Known rows, with every way that one mark hangs from another:
{z_678 {z_697 {z_47 z_337}} z_943}: [ 18.6  24.6 -19.2 -33.4  19.9  19.6 -12.9   7.1 -20.8  17.4  17.1  40.0
  24.4   8.7  -2.5 -10.0  -2.4 -21.5  -3.8   4.9]
{z_326 {z_771 z_88}}: [  6.0  31.2  -8.0   7.8  19.3   7.1 -25.1  -8.3 -24.9  39.2  22.6  30.6
  31.0  12.6   5.0  -3.0 -14.2 -10.2  -0.3  -0.1]
{z_189 {z_326 {z_697 z_47} {z_771 z_88 z_678} z_943}}: [  3.5  17.3 -10.1 -20.5  -3.8   7.0 -40.7   9.6 -35.8  46.6  46.2  33.2
  20.3  34.4  15.6  -4.8 -12.6  19.8   0.7  -1.0]
{z_88 {z_678 z_337 z_943}}: [ 22.0  25.9 -10.2 -14.5  24.4   9.2 -33.1  -2.7  -5.3  15.2  10.7   8.5
  31.6   4.8  -4.0 -17.2  -5.8  -6.2  -4.7   4.7]
{z_326 z_697 z_943}: [ -2.1  31.3 -17.4 -14.2  -9.1   2.5 -37.1  16.2 -17.1  39.8  17.5  12.8
  27.2   7.1   6.4  -5.1 -12.1  14.6  16.1 -10.2]
{z_326 {z_697 {z_47 z_337 z_678}} {z_771 z_88} z_943}: [ 15.1  58.4 -23.5 -11.9   4.7   5.5 -35.9   1.9 -43.8  48.7  62.5  50.7
  24.6  -9.2  22.1   5.3   6.1  11.2  22.9  -7.7]
{z_697 {z_47 z_337 {z_678 {z_189 z_326} z_943}}}: [ 11.6  33.5  -8.1 -20.0  23.1  20.7 -25.9 -11.6 -15.2  19.0  29.3  50.0
   3.5 -28.8 -26.3 -18.7  14.4 -16.1   5.5  11.1]
{z_771 {z_88 {z_678 {z_189 z_326} {z_697 z_47} z_943}}}: [ 12.5   8.2   7.0  -9.0   8.7  15.2 -34.7 -16.1 -15.9  25.5  29.1  37.3
  12.1  30.0   5.0 -14.9 -16.9 -14.8 -10.8 -13.9]
{z_771 z_88 {z_678 z_189 z_697 z_943}}: [  8.5   9.2   4.7 -22.6  -7.1  13.9  -7.3 -43.3 -15.2  35.4  29.6  43.8
  19.3  38.5  -0.1 -28.4 -27.5 -36.3 -18.1   0.5]
{z_189 z_326}: [ -7.8  -0.1   1.9  -6.8   3.0  14.5 -37.3  10.9 -16.9  26.8   2.1  16.8
  15.4  23.1 -14.9 -18.0 -14.5   2.1  -7.8   3.4]
{z_88 {z_678 z_189 z_697}}: [  4.7  21.7   9.2 -11.5  11.4  15.8 -35.8  -6.9 -20.0  10.6  15.6  28.3
   7.2  32.7   4.2 -26.6 -14.8 -14.8   4.9  -6.3]
{z_678 z_189}: [ -4.8  29.4   6.4  -6.6  18.6  13.5 -18.6 -12.0  -6.6  20.4   7.2  26.2
  10.8   8.6 -16.9 -30.6 -20.7 -19.7   0.6  -2.6]
{z_326 z_697 z_771}: [  1.9  35.4 -12.0  -4.2  16.0   7.6 -25.5  22.1 -36.0  33.5  23.2  27.8
  22.7  16.3  28.8  -2.3  -8.4   0.9  18.4  -0.4]
{z_771 {z_678 {z_189 z_326} z_337 {z_697 z_47}}}: [  5.2  20.0  11.1 -39.1   9.0  15.2  -9.3 -24.8 -24.7  27.7  36.2  33.9
  13.8  37.8  -1.7 -34.3 -28.2 -24.6 -15.1  11.1]
{z_189 {z_326 z_697 z_771}}: [ -3.6  13.5  -2.6  -9.7   6.0  13.5 -34.9  28.1 -39.3  29.2  21.1  28.1
  16.0  33.7  17.5 -14.0 -10.8  10.7   5.3   0.8]
{z_678 z_337 {z_697 z_47}}: [ 13.6  33.0   1.7 -30.8  25.7  11.8 -10.2  -1.1 -24.3  25.0  28.1  23.9
  29.2  16.4   7.3 -11.6 -21.8 -21.1 -10.3  -1.2]
{z_771 z_88 {z_678 z_189 z_697}}: [ -1.3   8.5  14.8 -12.9 -11.9  13.3 -14.4 -48.0 -19.6  41.1  28.1  41.7
  12.3  38.6  -0.7 -26.7 -33.2 -37.0 -14.1  -2.5]
{z_47 {z_337 {z_326 z_697}} {z_678 z_189 z_943}}: [ 13.4  43.9   2.4 -23.2  -6.1  15.9 -16.7 -18.0 -30.9  -0.7  27.6  58.8
   4.5 -35.9  -4.1 -37.5  17.2 -22.8  15.1   0.7]
{z_771 z_88 {z_678 z_337 z_697}}: [  7.5  11.5   9.7 -16.0  -9.5   8.6 -12.8 -44.4 -22.5  47.1  29.3  28.2
  29.1  30.7   3.6 -18.3 -33.7 -34.6 -20.6   1.5]
{z_697 {z_47 {z_337 {z_678 {z_189 {z_326 z_771}} z_943}}}}: [  9.1  39.1  -4.0 -21.2  28.9  15.2 -28.8  -4.8 -16.5  19.1  27.9  43.5
  11.1  -8.6  -7.6 -12.2   0.9  -6.3  -2.5   7.5]
{z_337 {z_678 {z_189 z_326} {z_697 z_47} z_943}}: [  3.8  26.1  18.0 -38.1   7.9  13.9 -16.3  -5.5 -12.9  -1.4  30.9  44.9
  15.6  41.3  14.4 -28.6 -11.4  -3.2 -16.3  -1.9]
{z_697 {z_47 {z_337 {z_678 z_189}}}}: [  3.0  37.7   1.6 -14.0  25.0  13.4 -31.7 -13.9  -7.0  22.8  18.4  36.1
   6.6 -19.2 -14.9  -8.9  -3.5 -13.3   0.4   3.7]

Rows:
[  8.1  41.5  -8.4 -19.7  20.8  13.7 -13.5 -14.6 -36.7  29.5  34.5  46.0
  19.2  21.8   4.5 -19.8 -11.5 -20.8   4.7  14.8]	{z_326 {z_771 {z_678 z_189 {z_697 {z_47 z_337}}}}}
[ 14.6  29.7 -12.0   4.5  22.0   7.6 -31.2  -6.6 -23.7  32.2  25.7  31.0
  31.0  15.8   9.1  -3.2  -7.7  -6.2   0.7   0.2]	{z_326 {z_771 {z_88 {z_678 z_943}}}}
[  1.9  33.7  13.1 -26.0   7.1   9.9 -19.2  -1.1 -14.4   3.2  26.5  38.6
  19.6  33.8  17.4 -31.4  -9.1   4.3  -9.0   0.3]	{z_337 {z_678 {z_189 {z_326 z_697 z_771}} z_943}}
[ -0.3  34.4  14.7 -14.5 -11.7   5.9 -33.8  -9.6 -24.2   7.3   9.0  34.8
  12.1 -15.7  13.2 -18.2  -4.6  -8.4   3.3  -7.7]	{z_47 {z_337 {z_326 z_697} z_678}}
[  6.4  39.9  11.8 -28.0  -1.3  17.2 -11.6 -16.4 -36.3  13.3  42.2  45.1
  18.1  16.2  -6.1 -43.5  -4.0 -14.9   0.2   2.2]	{z_47 {z_678 {z_189 {z_326 z_943}} z_337 z_697}}
[ 33.4  54.5   3.8 -59.3  37.1   9.2  12.1  -1.7 -29.9  -7.0  53.7  47.6
  30.9  24.3  28.9 -31.7 -19.6 -21.9 -15.4  -7.0]	{z_678 z_189 {z_337 {z_326 z_771}} {z_697 z_47} z_943}
[ 24.6  32.5   8.5 -34.8  16.9  10.0 -20.2  -7.0 -19.9  -5.5  27.5  27.9
  22.7  26.8  17.7 -33.6 -14.9 -14.6  -7.1  -8.8]	{z_88 {z_678 z_189 {z_337 z_326} z_697 z_943}}
[ 15.6  28.8  12.2 -38.3  16.8   3.7 -12.1  -2.2 -23.5  10.2  30.5  24.6
  27.5  12.1  19.0  -8.5 -22.6 -16.4 -13.4  -8.2]	{z_678 {z_337 z_326} {z_697 z_47}}
[  8.9  45.1  -6.4 -15.4  25.0   7.0 -10.0 -18.0 -26.6  31.2  31.3  30.5
  29.8  19.0   1.6 -24.5 -17.5 -17.0  -1.4  16.2]	{z_326 {z_771 {z_678 z_189 z_337}}}
[  3.2  13.7   8.3   2.1  -2.8  10.1 -46.2 -15.9 -16.0  35.2  25.8  28.1
  11.3  22.8   4.4 -15.7 -20.2  -4.0  -2.1 -18.5]	{z_771 {z_88 {z_678 {z_189 {z_326 z_697 z_943}}}}}
[ 14.8  42.3 -15.9 -26.4  23.4  14.8  -8.4 -11.5 -33.8  25.5  35.2  48.0
  24.2  21.9   5.0 -21.1  -7.7 -20.4   2.1  17.4]	{z_326 {z_771 {z_678 z_189 {z_697 {z_47 z_337}} z_943}}}
[ 10.0  44.7  -4.0 -22.4  21.0  10.0  -5.6 -16.0 -36.3  28.1  35.7  37.1
  29.8  32.7  10.4 -27.1 -20.3 -20.9  -1.8  14.2]	{z_326 {z_771 {z_678 z_189 z_337 z_697}}}
[  4.2  40.5 -22.2 -20.1   2.4   6.0 -40.3  14.3 -20.0  42.7  27.8  24.7
  18.7 -12.0   2.4   1.6  -4.4  11.3  18.5  -8.2]	{z_326 {z_697 {z_47 z_337}} z_943}
[  6.3  48.0   1.7 -18.8   6.9  18.3 -22.3  -5.1 -32.8  12.2  20.8  48.6
  15.0   2.8   4.9 -36.0  -2.2 -11.8   1.3   2.2]	{z_47 {z_337 {z_678 {z_189 {z_326 z_697 z_771}} z_943}}}
[  6.0  24.4  -8.8 -17.4  -2.4   7.1 -32.5  -5.0 -33.2  42.5  37.5  27.1
  34.7  34.8  -1.4 -19.3 -18.1  11.3 -11.1   5.1]	{z_189 {z_326 {z_771 z_88 {z_678 z_337}} z_943}}
[ 16.8   9.8   3.4 -22.9  -7.9   0.4 -13.8 -38.6  -8.0  37.1  28.3  22.9
  32.1  10.0   9.2 -13.3 -24.8 -23.0 -21.3   0.3]	{z_771 z_88 {z_678 {z_337 {z_326 z_697}} z_943}}
[  5.2  43.8   8.4 -13.3  -5.1  28.6 -18.0 -23.2 -57.6  16.6  39.9  72.9
   2.1   0.2  -8.7 -45.6   7.7 -30.9  10.1   2.9]	{z_47 z_337 {z_678 {z_189 {z_326 {z_771 z_88}}} z_697}}
[ 13.4  47.9  -5.1 -23.0   1.6  27.9  -7.8 -21.4 -40.0   8.0  27.6  66.1
  10.1 -15.2 -17.3 -45.6  14.7 -36.7  11.3   8.9]	{z_47 z_337 {z_678 z_189 z_697 z_943}}
[  0.9  29.0   9.6 -26.1  22.0  18.1 -12.5  -5.9 -20.6  16.0  26.8  42.8
   5.1  28.1   1.1 -23.1 -21.3 -24.8  -1.1  -6.3]	{z_678 z_189 {z_697 z_47}}
[ 12.5  22.5  13.7  -5.4  13.8  11.7 -30.9 -26.5 -17.7  30.3  32.2  31.7
  15.3  20.8   7.0 -15.6 -24.5 -22.4  -9.8 -15.9]	{z_771 {z_88 {z_678 z_189 z_337 {z_697 z_47}}}}
